What can hang from each mark
pesi: rizak vedav
bifu: rizak
dizef: rizak safek
zabu: rizak
safek: dizef
busak: vedav
vedav: busak pesi
rizak: dizef pesi zabu

In the rows, zero is written as 128.
Known rows, with every way that one mark hangs from another
[rizak dizef pesi zabu]: [148  99 161 158 167 154 154  95 137 144 132 122 133 100 202  95 122  56
 111 115 145]
[vedav pesi]: [141 123 123 147 103 131 135 114 108 117 115 112 131 115 109 109 133 126
 150 103  94]
[safek dizef]: [130 119 120 134 134 133 103 163 144 115 115 135 136 130 103 134 118 180
 134  99 146]
[busak [vedav [pesi rizak]]]: [154 116 134 142  99 137 133 117  89 125  85  85 125  72  90 117 131 100
 160  15 107]
[bifu [rizak dizef zabu]]: [143  94 147 122 169 134 132 114 104 140 125 134 139 100 220 117 114 130
 153 171 177]
[busak vedav]: [138 125 136 127 130 133 139 119 116 118 132 106 120 115  97 130 128  84
 123  56 113]
[bifu [rizak [dizef safek] zabu]]: [138  90 152 112 178 133 123 124 121 151 138 141 141  92 192 116 104 142
 169 193 184]
[zabu [rizak pesi]]: [153 130 160 174 104 135 116 115 146 129 113 100 129 102 164 122 135  91
  90 108 131]
[bifu [rizak [pesi vedav]]]: [158  91 158 128 127 147 141  97 107 112 123  78 138 118 143 118 124  61
 102 112 116]
[safek [dizef [rizak [pesi vedav] zabu]]]: [195 112 137 151 135 178 112 124 167 148  96 105 131 150  79 108 120 113
 127 108  99]
[dizef [rizak pesi zabu] safek]: [184 109 157 134 154 162 115 123 172 158 129 118 123 129 118  95 121 105
 147 196  93]
[vedav busak]: [106 134 119 130 131 131 144 129 124 114  87 104 122 121  86 125 138 140
 135 120  82]
[dizef [rizak [pesi [vedav busak]]] safek]: [143 118 142 129 139 162 120 121 170 150  91  67 127 135  25 105 125  88
 123 151  52]
[rizak [dizef safek] [pesi [vedav busak]] zabu]: [133 100 155 149 174 169 168  83 158 157 111  88 133  99  90  91 119  36
 136 129 108]
[bifu [rizak [dizef safek] [pesi vedav] zabu]]: [159  76 170 126 171 158 143  90 129 148 141 101 143  99 162 101 105  56
 138 161 156]
[vedav busak [pesi rizak]]: [126 120 113 146  93 138 138 130  94 122  39  83 129  72  78 111 139 162
 178  68  79]
[pesi rizak]: [137 123 127 129 111 133 115 143 112 153  88 121 134  89 133 133 126 150
 154  98 157]
[rizak pesi]: [142 110 153 142 128 142 138 114 134 112 134 106 128 119 147 113 130  75
 101 102 108]
[rizak [dizef safek] [pesi vedav] zabu]: [151  93 165 146 171 167 155  80 161 171 146 106 137 107 125  92 110  25
 129 135 143]

Rows
[129 123 164 177 128 131 113 116 147 141 109  99 139  82 200 118 126  80
  84 108 162]  [zabu [rizak dizef pesi]]
[114 124 157 168 136 146 125 106 167 153  90  67 139  80 102 114 122  61
 105 116 129]  [zabu [rizak [dizef safek] [pesi [vedav busak]]]]
[120 117 168 163 138 131 104 124 166 153 122 104 142  74 177 118 116  93
 104 145 167]  [zabu [rizak [dizef safek] pesi]]
[142  93 167 145 178 152 144 105 156 153 145 128 135  96 174  95 112  74
 133 154 152]  [rizak [dizef safek] pesi zabu]
[149 115 133 145 138 159 145  95 122 196  82 116 140  84 128 115 117  85
 164  94 186]  [pesi [rizak dizef zabu] vedav]
[168 113 132 145 126 165  99 141 165 134  95  91 136 149  62 116 119 122
 108  90 103]  [safek [dizef [rizak [pesi vedav]]]]
[159 134 158 175  98 148 128  95 148 144 110  79 132 115 122 123 133  49
  89  95 123]  [zabu [rizak [pesi vedav]]]
[121 109 124 150 136 146 141 123 114 156  51 103 136  50 102  94 125 158
 206 114 113]  [vedav busak [pesi [rizak [dizef safek] zabu]]]
[126  82 164 132 154 131 128 122 104 109 124  97 144  82 225 114 115  92
 104 126 161]  [bifu [rizak dizef pesi]]
[143 109 138 130 149 158 131 105 140 206  97 121 143  81 106 112 108 102
 180 125 190]  [pesi [rizak [dizef safek] zabu] vedav]
[155 102 144 145 135 145 134 108 109 155 102 103 132  55 110 103 116 100
 187  54 133]  [busak [vedav [pesi [rizak [dizef safek] zabu]]]]
[190 116 152 149 139 162 131 109 149 147 109 116 122 139 145  96 133  91
 124 154  88]  [dizef [rizak pesi zabu]]
[180 118 129 152 139 179 125 128 165 137  65  89 125 145  45 106 128 120
 132  96  67]  [safek [dizef [rizak [pesi [vedav busak]] zabu]]]
[176 123 120 140 145 153 100 153 159 146  98 142 129 150 103 121 120 187
 157 144 125]  [safek [dizef [rizak zabu]]]
[167 128 134 120 153 149 105 134 168 176 123 138 124 146 101 108 119 154
 176 219 116]  [dizef [rizak zabu] safek]
[133 119 142 148 124 157 163  91 132 115  94  67 124 125  62 109 136  41
  97  74  59]  [rizak [pesi [vedav busak]]]
[184 107 156 154 136 172 170  70 135 145 130 100 125 138 110 101 131  19
 116 107  95]  [rizak [pesi vedav] zabu]
[143 103 150 160 163 170 180  72 135 144  96  86 129 109 117  91 127  20
 115  92  99]  [rizak dizef [pesi [vedav busak]] zabu]
